Each row comes from the steps of one path. Every step used is in the known rows, and no mark comes twice. Write the path behind each row, first mark first.
Known rows
zabetis/tapo/gibi/dipev/miviv: 2,-8,9,-5,-36,2,17,20,-21,9,28,-11,-12,11,17,-7,0,3,49,-25,33,-22,-2,-18,36,-6,8,12,1,-13,63,-30,34,22,15,11,10,39,7,-32,-10,-8
gibi/dipev/miviv/kini/zabetis/tapo: -24,-14,-21,-14,2,-12,5,-36,-16,34,16,21,45,36,34,-14,-7,-23,17,-19,-7,38,9,-18,29,-10,-8,15,-5,-6,13,-61,-36,-25,4,29,-11,46,2,22,12,-6
gibi/dipev: -15,-2,-25,18,29,-14,-11,23,3,24,-18,-14,1,-46,28,3,14,-11,-7,0,-1,-30,-40,-43,-6,24,-4,-26,-17,-3,17,-8,13,-4,17,11,7,23,13,3,1,-3
zabetis/gibi: 0,-6,22,35,7,23,1,12,-3,-5,-31,-3,-2,4,3,20,-10,16,-39,-14,21,15,-23,25,-25,12,11,-15,-5,-17,-19,12,-13,27,-4,-25,4,-7,12,-19,-8,-27
tapo/zabetis/gibi: 25,5,50,23,21,15,-11,-1,-6,19,-7,10,-3,-10,-14,13,-13,21,-29,27,-3,11,3,42,-37,-23,7,17,4,2,-17,17,1,15,2,-1,-20,-29,8,-15,3,-15
kini/zabetis/dipev: -16,2,-30,22,39,28,-10,4,12,18,-20,29,13,4,-33,13,7,-12,-29,-13,1,22,2,-28,5,-1,-14,-11,8,8,-78,-47,-32,-6,-23,15,3,-45,44,0,7,-2
tapo/zabetis: 28,0,36,7,51,5,2,-6,14,12,-1,-3,25,-20,-18,4,7,15,-29,25,-16,-24,-25,-1,-12,-15,-1,14,1,20,-5,18,19,-10,13,5,-20,-17,2,-37,16,0
miviv/tapo/gibi/dipev: -50,-7,-18,22,-25,-9,18,29,-21,-4,27,-27,6,-16,26,-13,2,-15,9,-28,-6,-67,-11,-30,33,-3,28,-23,4,8,105,-22,9,-4,13,-21,7,57,26,16,10,-7
zabetis/gibi/dipev: -31,7,4,44,-2,-2,-16,28,-20,16,-21,-2,-19,-26,31,14,1,-8,-10,3,12,5,-20,1,-30,22,1,-18,-24,-19,19,-9,-1,23,3,8,10,19,22,10,-11,-13
kini/zabetis/tapo/gibi/dipev: -58,4,4,16,-14,28,43,19,-38,41,20,2,3,-11,-7,-19,-2,-21,35,-9,10,-3,-36,-55,17,-25,12,12,-1,-1,40,-70,-4,11,9,25,7,38,49,-25,12,-5
gibi/dipev/miviv: 21,-17,-22,-10,0,-25,-16,6,18,8,-8,-1,0,-11,34,2,13,-6,7,-22,16,-21,20,-23,-2,34,0,-12,-10,-8,25,3,36,-5,15,14,7,12,-19,3,-3,1
zabetis/dipev/miviv: 27,-15,-26,-8,13,-2,-27,2,28,-13,-12,21,10,29,-10,26,8,4,-18,-27,24,3,46,1,13,21,-20,-11,1,2,-44,-13,-3,-3,-9,4,8,-42,1,-10,-1,-2
tapo/gibi/dipev/miviv/kini: 16,-19,5,-8,-32,-34,1,-3,-7,-25,23,-37,17,-7,32,-8,7,-3,47,2,-4,-44,17,-14,22,4,0,-5,-5,12,79,-3,41,-25,9,4,5,28,-32,15,7,5
tapo/gibi/kini: -12,18,-6,-16,10,-8,39,11,-10,-50,4,-42,-27,-30,-6,-2,12,-4,25,9,0,-32,-54,-37,13,-4,35,-9,-7,3,27,43,41,1,11,-12,11,21,-3,-29,-7,5
kini/gibi/dipev/miviv: 19,-19,-24,-33,-23,-15,-31,25,18,15,-15,6,21,-21,11,-13,11,-14,2,19,-2,-5,15,-2,-9,31,12,32,-19,16,18,22,33,23,11,-3,14,-6,-34,13,-28,19
tapo/gibi/dipev/zabetis: 23,13,23,-29,-21,-9,22,25,-5,8,30,-16,-24,-44,5,-33,-2,-2,47,15,19,-63,-32,-60,-9,-26,-28,-14,-5,26,11,2,45,0,21,-9,28,28,-5,-7,9,31
zabetis/dipev/miviv/kini/gibi: 24,-15,-27,-34,6,-13,-40,-10,10,-32,-15,13,44,33,-4,16,-1,-6,-11,18,-19,20,23,34,14,5,-27,15,-10,40,-26,-1,-27,-11,-26,-14,11,-36,-41,26,-23,9
kini/gibi/dipev/zabetis: 19,14,-6,-48,-11,-14,-9,22,0,28,-6,7,12,-45,4,-32,-2,-21,12,47,-2,-25,-40,-31,-24,-4,-28,10,-17,37,-31,28,6,15,11,-16,31,22,-19,7,-11,39
miviv/kini/zabetis/gibi: -14,-13,16,44,7,14,7,-36,-8,9,-23,12,32,25,8,8,-17,1,-36,-2,-14,46,-12,23,-19,-15,7,-4,-1,-7,-38,-11,-52,-12,-30,-24,-11,-9,18,11,17,-23
miviv/zabetis/gibi/dipev: -8,15,39,42,0,-5,-1,15,5,-10,-5,-17,-35,-44,23,24,10,20,-7,-6,0,-23,-15,12,-27,13,-33,-23,-1,-1,-12,1,-6,11,-6,19,1,-13,0,10,11,-4
tapo/zabetis/dipev/miviv/kini/gibi: 47,-6,12,-42,17,-22,-51,-24,4,-9,3,10,51,20,-32,7,-4,1,0,56,-40,21,37,46,5,-29,-40,48,0,56,-19,7,-18,-15,-8,17,-11,-40,-43,25,-7,21
miviv/zabetis/gibi/kini: -1,31,25,8,7,-10,28,-17,-16,-49,-8,-26,-49,-24,3,23,10,24,-3,1,-9,9,-24,27,-18,12,-3,-12,1,-15,-41,48,-11,7,-13,3,-10,-13,-23,-3,-6,-4
dipev/miviv/gibi: 32,-40,-5,20,-17,23,-10,12,42,-18,-11,-10,-2,39,-13,13,-5,29,-26,-18,24,1,22,46,-6,40,36,-23,10,-34,35,27,26,7,3,-40,-4,-38,-9,-26,-12,-18
miviv/zabetis: 35,1,37,14,42,-4,26,-10,34,-30,-9,-21,8,-25,-12,17,20,35,-26,-14,6,-44,-30,-7,-2,9,-21,-17,12,22,-34,9,-3,-15,-3,-22,-13,-43,-11,-36,20,3

Write each row's path
-18,8,-16,17,42,5,-18,-4,-5,13,15,17,31,21,-23,15,-5,-2,-32,-7,-22,-15,23,9,34,-28,-12,-5,22,23,-2,-39,-42,-20,-7,6,-24,-3,38,24,27,-3
miviv/tapo/zabetis/dipev
20,23,4,-16,25,18,21,-8,-14,29,-1,22,7,15,0,-15,-24,20,-8,-17,28,3,-54,-30,17,-27,-31,-5,7,7,-64,-13,-32,3,14,-36,2,39,9,-49,2,1
dipev/zabetis/tapo
13,-29,-27,13,-23,41,-31,14,33,9,-4,29,-6,44,-55,6,-3,2,-18,-18,12,40,58,31,-10,13,3,-17,13,-21,-30,-37,-9,-1,-24,1,3,-82,32,8,-6,-15
kini/zabetis/dipev/miviv/gibi
-55,25,-28,-13,32,15,43,-23,-32,12,-9,15,-5,13,-9,-10,-6,-21,-5,-11,-4,52,-55,-35,30,-10,30,10,2,-15,-36,-8,-33,-4,4,14,-4,37,38,-21,-2,-7
gibi/kini/zabetis/tapo
-43,29,-1,-15,7,7,56,4,-45,-25,13,-37,-33,-8,1,-1,-6,-3,33,-4,11,-8,-72,-30,37,-18,32,7,0,-3,37,9,11,13,14,-4,3,59,17,-46,-7,-9
zabetis/tapo/gibi/kini
7,10,7,-25,-28,-12,-1,-41,-22,-6,26,4,-10,58,8,-4,-18,-3,-5,-4,-20,27,84,64,3,-14,40,24,15,-38,28,40,-2,-14,-8,9,-27,33,-24,37,11,-7
dipev/miviv/tapo/zabetis/gibi/kini
-36,-1,0,34,-9,20,-8,12,-9,40,-21,24,-13,-20,21,-1,-3,-18,-7,6,-1,31,8,-6,-40,9,-2,-5,-14,-23,-19,-34,-15,19,-10,16,8,-1,36,22,6,-11
kini/zabetis/gibi/dipev
-42,26,-57,-8,37,3,4,-9,-7,-11,-18,17,-24,-15,-24,5,10,-27,-6,8,-13,42,-10,-42,-1,0,-9,-6,-5,1,-79,-12,-26,-15,-19,42,16,-18,27,20,-2,9
gibi/kini/zabetis/dipev
-28,-6,28,17,5,21,50,-23,-36,7,20,-5,42,13,-12,-9,-10,0,17,-12,-9,13,-52,-17,43,-45,15,14,17,13,22,-54,-37,-12,-10,-15,-14,31,34,-31,19,-23
miviv/kini/zabetis/tapo/gibi
9,-10,-32,-7,-19,-1,1,0,15,-35,-14,-19,-47,20,-4,0,6,16,5,-2,10,15,20,32,3,36,44,-20,2,-36,43,58,38,-7,4,-11,-5,-16,-22,-6,-24,-9
dipev/miviv/gibi/kini
38,-11,5,-29,-25,-20,-18,7,31,-20,0,-10,10,-32,-1,-2,27,8,11,17,-12,-30,24,3,-7,26,-31,24,-5,33,-1,25,25,10,5,-6,0,-36,-56,3,-8,30
kini/gibi/dipev/miviv/zabetis
-8,-19,-35,-9,-26,13,8,-17,24,-12,-7,3,-33,43,-25,-14,3,-1,6,2,-3,47,33,25,-9,22,41,-3,6,-45,7,39,21,-10,-7,-6,-5,-34,-1,2,-16,-7
dipev/miviv/gibi/kini/zabetis
12,2,15,-31,-14,-8,-7,6,-4,5,9,-7,11,-7,6,-5,7,14,21,3,-6,0,-7,12,24,20,-24,40,0,18,4,-13,-8,16,9,11,-2,-4,-37,-15,-19,19
kini/gibi/dipev/miviv/zabetis/tapo
-16,-5,10,16,-11,-7,20,40,-7,0,10,-38,-10,-47,11,-4,16,-5,27,3,10,-54,-37,-50,-5,-2,6,-11,-5,13,68,-6,47,7,14,2,19,13,16,-8,-2,2
tapo/gibi/dipev
19,14,3,19,41,-1,-1,7,27,-29,-7,-5,-10,-28,-30,34,24,31,-9,-24,-1,-20,-15,-10,13,5,-56,-24,17,30,-64,-21,-24,-8,-17,4,-2,-59,-3,-12,15,5
miviv/zabetis/dipev
21,-11,29,-1,-32,12,-20,-30,-3,15,25,22,22,71,-2,-1,-35,17,-32,-16,-5,20,79,80,-5,-16,30,22,19,-16,21,4,-15,3,-5,-15,-35,7,-10,14,11,-26
dipev/miviv/tapo/zabetis/gibi
48,-16,16,6,-2,19,-50,13,33,2,13,18,-12,28,-58,21,2,21,-5,9,1,12,58,57,-6,-6,-18,1,14,1,7,-1,19,-5,0,20,-13,-74,4,-8,-9,-7
tapo/zabetis/dipev/miviv/gibi
8,45,4,-28,-7,-12,16,-11,-20,-11,-13,3,-50,-1,13,-12,-25,2,15,20,14,23,-19,4,-28,-9,-3,-14,-9,-15,-71,60,-2,4,-3,-10,14,27,-13,6,-8,9
dipev/zabetis/gibi/kini
-7,-22,-29,-9,-58,28,12,3,7,-2,42,33,26,71,-39,-10,-12,-20,9,-50,7,-3,86,3,33,-22,15,6,27,-4,4,-55,-16,-14,-31,-15,-1,-16,20,26,25,-7
kini/zabetis/dipev/miviv/tapo/gibi
-25,-7,-16,-3,7,-7,-23,33,-1,16,-31,-4,15,-50,9,-5,14,-21,-7,27,-13,-19,-48,-23,-8,25,9,7,-32,28,19,18,10,22,13,-10,25,12,-6,12,-27,16
kini/gibi/dipev
-24,20,-11,10,10,-3,13,-6,-24,-24,-29,-14,-44,-15,21,15,-3,0,-13,16,7,26,-32,12,-16,19,25,-18,-11,-26,-13,43,-7,13,-9,0,2,16,3,-2,-19,-12
zabetis/gibi/kini
-16,30,-15,-40,0,-1,0,16,-29,48,-2,18,7,-26,11,-34,-15,-13,17,26,7,8,-59,-30,4,-20,-33,24,-19,26,-23,-12,-27,28,20,-11,23,54,-6,-8,-24,28
kini/gibi/dipev/zabetis/tapo
4,-13,-14,-12,-6,-25,-20,-19,4,29,36,10,27,18,15,-22,-7,-9,2,-10,-24,-22,65,6,14,-4,7,16,10,-5,64,-10,20,-33,22,20,-29,38,-5,39,27,5
gibi/dipev/miviv/tapo/zabetis
32,-28,-1,-30,-4,-18,-19,-28,16,-24,-18,-7,58,30,7,3,-1,10,-17,20,-13,13,5,31,7,10,2,28,-10,27,0,37,-10,-9,-5,-44,-6,-11,-56,5,-13,11
dipev/miviv/kini/gibi
-28,-7,-18,46,1,4,-24,36,11,16,-20,-30,-26,-40,10,5,8,5,-11,-5,4,-21,-36,-5,-4,33,11,-39,-9,-16,77,-4,22,10,15,-7,10,-5,33,2,-14,-15
miviv/gibi/dipev
-33,-16,-31,11,-63,10,-11,-19,-4,37,11,42,15,61,31,-13,-21,-26,-17,-37,4,35,85,38,-5,14,30,-1,7,-42,23,-39,-34,-1,-25,2,-6,28,16,62,12,-19
kini/zabetis/gibi/dipev/miviv/tapo
21,13,12,10,58,3,-29,7,8,12,-4,18,11,-23,-38,19,5,-1,-17,22,-13,-13,-8,-3,2,-24,-42,8,-1,25,-42,-19,-5,-16,-1,31,-7,-38,18,-6,10,3
tapo/zabetis/dipev
67,-13,33,-8,9,-8,15,-22,50,-40,3,-11,7,14,-13,15,12,45,-10,-30,11,-36,22,12,-1,21,-13,-3,20,12,-39,24,15,-15,-5,-19,-18,-57,-51,-36,13,6
dipev/miviv/zabetis
-18,6,7,-12,-7,8,50,-7,-14,-21,10,-16,-21,-17,-24,-22,12,-16,18,11,-6,0,-26,-45,-2,-16,40,11,3,-7,3,21,26,-5,1,-1,3,0,8,-19,6,10
tapo/gibi/kini/zabetis
14,19,-10,-17,10,-22,-2,6,3,27,-2,9,-11,-39,23,-24,2,-6,18,6,14,-30,-35,-50,-16,-5,-38,-20,-8,15,-31,2,15,-11,20,1,21,32,-2,4,11,23
gibi/dipev/zabetis
-43,-5,4,44,-7,-5,-10,-21,-30,29,-17,20,22,-13,34,-4,-17,-20,-5,8,-16,42,-5,2,-28,-5,-6,-10,-17,-12,3,-33,-40,-12,-14,15,0,16,29,44,11,-9
miviv/kini/zabetis/gibi/dipev
-4,29,39,-1,24,-5,-2,-16,-23,-8,-11,-8,-33,-28,-2,5,-4,6,-1,41,-17,26,-9,36,-29,-24,16,17,-11,-8,-19,51,12,6,7,33,-13,6,-2,-3,-4,-6
tapo/zabetis/gibi/kini
38,19,26,-15,-24,-16,12,-30,9,-61,4,-21,-46,17,7,15,1,31,14,-13,10,18,38,47,-10,16,-5,3,8,-31,-48,56,8,7,-16,8,-9,-29,-50,-6,1,0
dipev/miviv/zabetis/gibi/kini
2,-10,-29,-11,-37,12,-5,12,5,-30,33,2,8,72,-18,14,-10,-6,6,-51,16,-36,63,12,47,-10,1,-11,21,3,33,-40,-3,-10,-20,-26,7,-7,6,12,17,-12
zabetis/dipev/miviv/tapo/gibi
-4,12,43,26,11,-5,-23,12,-19,45,0,0,-14,-42,13,4,-4,0,-2,35,-13,2,0,11,-41,-13,-13,9,-8,4,17,-5,15,16,14,42,-7,2,17,14,-2,-1
tapo/zabetis/gibi/dipev
